Known rows, with every step that occurs
K V L S W: [-30  17 -63 -27  11 -16  26  15   8  12  24  30  18   7   4  -3   4   8
  28   1 -17 -14   0  17  11 -15]
S K: [-15 -21  35   9 -15   3 -30 -44   5  15  -6   6  -1  -3 -15  -8  13   4
  11  43   8 -21  23 -31  13   4]
K V X S: [-32  15 -47 -20  16 -19 -11  10 -41  -2 -23  29  42   7  -2 -11 -30 -22
 -39  -9  -2  -4  29  -8  15 -20]
G S: [ 13  40  23   2  -8   4  -2  -1  -3   7   0 -24 -37  25  -7   9  44 -16
 -10 -24  45   7 -12   4  21 -18]
K V: [-25  -4 -32 -25   4  -4  -7  -5  -1   3  -4  27  18  17 -10  -7 -23 -13
 -11   1  11 -23  23 -16   3 -47]
G S T: [  2   8  38   6 -27  24  -5 -11  18   8   8 -26 -66  14 -15  31  54  14
  -2  -2  46  -2 -19  14   7  16]
K V X S T Y: [-35  -7 -35 -18  12 -16 -11  18 -21  21 -25  35  13   0  -8  14 -36  -6
 -15   5   2   3   7  -6  11   0]
G S X: [ -4  14  18 -21   3   3   0 -26 -10  28  15 -10 -35   9 -20  16  15  15
 -19  -9  34  -3 -14  18   9 -16]
K V X S G U: [-18   1 -46 -13  29 -12 -15  11 -40   5 -40  54  43  -8 -31   0 -37  -6
 -46 -10  -4  -9  -7  18   3  16]
V K: [-17   7 -12   4 -11 -25 -27 -29 -14 -10  24  -5   0   8  43 -29  19 -13
 -20  24  -5 -12  59 -12 -12  -1]
K V L S: [-30  36 -72 -17  10 -38  18  24   2   5  11  34  11  17   6  -9   6   0
  14  -4   0 -16  14   7  17 -17]
X S K V: [  3  34  29 -10   5 -14 -36  -4  -9   5 -49  18  15   4 -23  -7 -16 -59
  -7  27  18  -6  19 -58  28  -3]
W S G: [ 27 -59  59  23 -22 -24  -9  17  27 -13  -6 -29  -7 -19   0  12  -4  14
  25   1  15   3 -13  21 -23   4]
V X S: [-17   7 -16   9  10 -30 -22   5 -51 -33  -9  -9  26   9  14  -1  10  -8
 -55 -17  11  26  38  -1   9   1]
X S W V K: [ 37  15  48  -2  10  24  -9   5   3 -35   6 -33  16  -4  21 -14 -14 -40
 -16  -1 -28  15  11 -28   2   1]
K V X S W: [-32  -5 -37 -28  15   2  -4   1 -36   5 -10  24  50  -6  -4  -5 -33 -13
 -25  -6 -19  -3  16   2  10 -15]
X S G: [ 31 -14  39   7  25 -34 -35  11  -4 -44 -19 -12   8  11 -22  20  11 -24
 -39   0  32  25   0  -8 -26  11]
X S G U: [ 40   4  26  10  32 -18 -36  15 -11 -39 -41  16   3   6 -38  23   7 -26
 -44 -10  35  23 -24   1 -16  25]
K V L S G U: [-15  24 -70 -11  25 -30  16  25   4  11  -7  61  12   4 -22   2  -1  14
   6  -4  -2 -21 -24  35   5  17]
W V: [ 27 -10  30  16  -2  29  11   6  23 -38  13 -27   0  10   9 -18 -23   8
 -22 -18 -13 -12  10 -16   9 -28]
U G Y: [ 19  -3  -6  14  22 -10  21 -15  19  26  20 -21 -27  18 -12  32  24   7
 -34 -17  40  47  -1  -4 -12  19]
X S K V W: [ -8  40  11 -11  10  -4 -28  -1 -19  12 -42  15  18 -14 -14 -16 -17 -62
  -4  24  -6   5   5 -52   4  12]
X S K V L: [ -7  55  18   0   8 -26 -25   5 -12   5 -31  23  18   1  -7 -22 -10 -46
 -13  29  -7  -5  17 -47  24   8]
V L: [-26  24 -20  20   1 -33   4   4  -6 -28  46  -4   1  16  33 -23  32  29
 -31   0 -23   5  28  12 -11 -12]
L V X S: [ 15  12 -54 -11   6  -2   0   7 -27 -21 -26  27  12  51  -6   7  -3  44
 -22   3  10   0   7   1   8 -42]
U G: [ 12 -29 -10  15  11 -22   9 -21   7 -18  23  10 -21  20  10  26   7   6
 -26 -16  25  25  21 -14 -51   9]

Rows
[ -9   1 -28 -21  -3 -19  -7  -9  14  33 -32  28  -7  10 -33  21  16 -20
  62  25  48 -23   9 -20  43   6]  L S K V
[-42  -4 -13 -12  -4  20 -14 -33  -7  45 -13  30  20 -26 -15 -26 -22 -13
  20  40 -33 -29   1 -26 -10  12]  S K V W
[ 12  10 -35  -6   0   3  -7  -9 -24   0 -37  36  12  39 -15   1  -7  45
  -6  26   3 -12   5  -8  16 -21]  L V X S K
[ 27  -6  18   5   9  17  29 -22  12  19  30  -6 -38   9   0  37  24   2
  -1 -27  19  30 -30   9 -38  28]  U G S W
[-10  -4   0  13 -22   6   6  21  -3  -9   8 -40  -9 -32  33 -15   2 -15
  25 -17 -21  27  -6   4 -42  -6]  V W S
[ -1 -37  13  19 -10   1   4  18   4  -8  10 -32  -2 -45  16  -5  -2   6
  20  -6 -27  22 -31  27 -65  23]  V W S G
[ 17  13 -50 -13 -13  -1  -2 -20   2  -3   2  31 -10  51  18 -15   4  41
   6  36   0 -31  25  -8 -10 -43]  L V K
[ 15   9   1  28  -8   7  34  29  41 -37  33 -20 -27   4  19  -4  11  37
   8  -9 -22 -12  -4  15  13  23]  W V L S T
[ 28  16   6  16   9 -11  20 -10   4   9  12  -1 -47  22   3  31  27  -7
 -19 -31  40  29 -13  -2 -28  23]  U G S
[  7 -32 -20 -27   2   2  10  -6  20 -10  18 -16 -11  14 -12  44  44   3
  59  -9  43  15  -2  12  12 -12]  L S W
[  6 -23   3  22  -5  14   3  20  -1  -4  -8 -13  -6 -49   2  -3  -5   4
  17 -16 -26  21 -48  36 -58  35]  V W S G U
[ 30  26  47  -1  -9  54  21 -11  16  19  27 -38 -22  -8  14 -14  14  -8
   9 -11 -22  -9 -31  15  19   9]  G S W V K
[-22   6   6  13   4 -22 -30 -15 -47  -6 -23   0  27  -8   1  -7   6  -7
 -36  14   0  11  33 -13  22  27]  V X S K
[  0 -58  20   0   2  61  23 -19   5 -19  43 -26  30 -19  12  -8 -21  43
  -7 -12 -56  -4  -5  25  -4  -6]  S W V X
[ 13 -35 -21 -14   5  23  28   5  15 -13  20 -22   5  -1  -3  27  15  22
  44 -20   3   6  -9  27  25   8]  L S W V X
[-20  37  10  -5 -10  14  -4 -21 -18  65 -25  18  -9  -5 -24 -11   9 -12
   5  13   8 -28 -18   1  46  21]  G S K V X
[ 12  21  13  33   2   9  26  21  20 -40  38 -21   3   5  32 -40 -13  28
 -33 -16 -51 -12   7   2   3  -9]  W V L
[-15 -29  14  15 -27  13   6  27  20  14  10 -35 -42 -39  26  13  -3   5
  52   0 -19  31 -29   8 -48  18]  V W S T Y
[-16 -18  31  12 -39  -5  -7   0   1  43 -34   3  14 -34   4 -20 -35  -7
  45  27 -12 -26  12 -11  33   5]  W S K V X
[ 25  34  44   7  -1  50  36   6  20   9  39 -36 -22  -2  10 -11  21  13
   4 -24 -32   0 -48  27  19   4]  G S W V L
[  8 -23  29   8   3  48  31  -6  27 -24  63 -27  16 -12  23 -21 -10  40
  -2  -6 -69  -6 -14  19 -11  -8]  S W V L
[-42   4 -60 -26   9  13   4   1 -16   9   5  22  22 -10   3 -20 -26 -17
  -7  -6 -26  -6   2  -5 -33 -25]  K V W
[  0 -11  50   7 -41  -3 -10   0  22  38 -34   0   1 -26  -2 -16 -32 -23
  55  29   1 -27   6 -28  31  -9]  W S K V
[ 25 -16  -9 -16   0  19  21  -2  29 -10  23 -23  -8   1  11  14  17  -1
  55  -4   3  -3   0  10  20   9]  L S W V K
[ 36 -40  46  27 -14  -8 -11  20  21  -9 -29  -3 -11 -23 -18  15  -9  12
  20  -9  20   0 -36  32 -15  17]  W S G U
[  0 -42  40  -5 -27 -16  -2  -5  10   4   6 -23 -13 -18   7   8 -26  18
  21   4  13  -1  15   4  -5 -33]  W S X
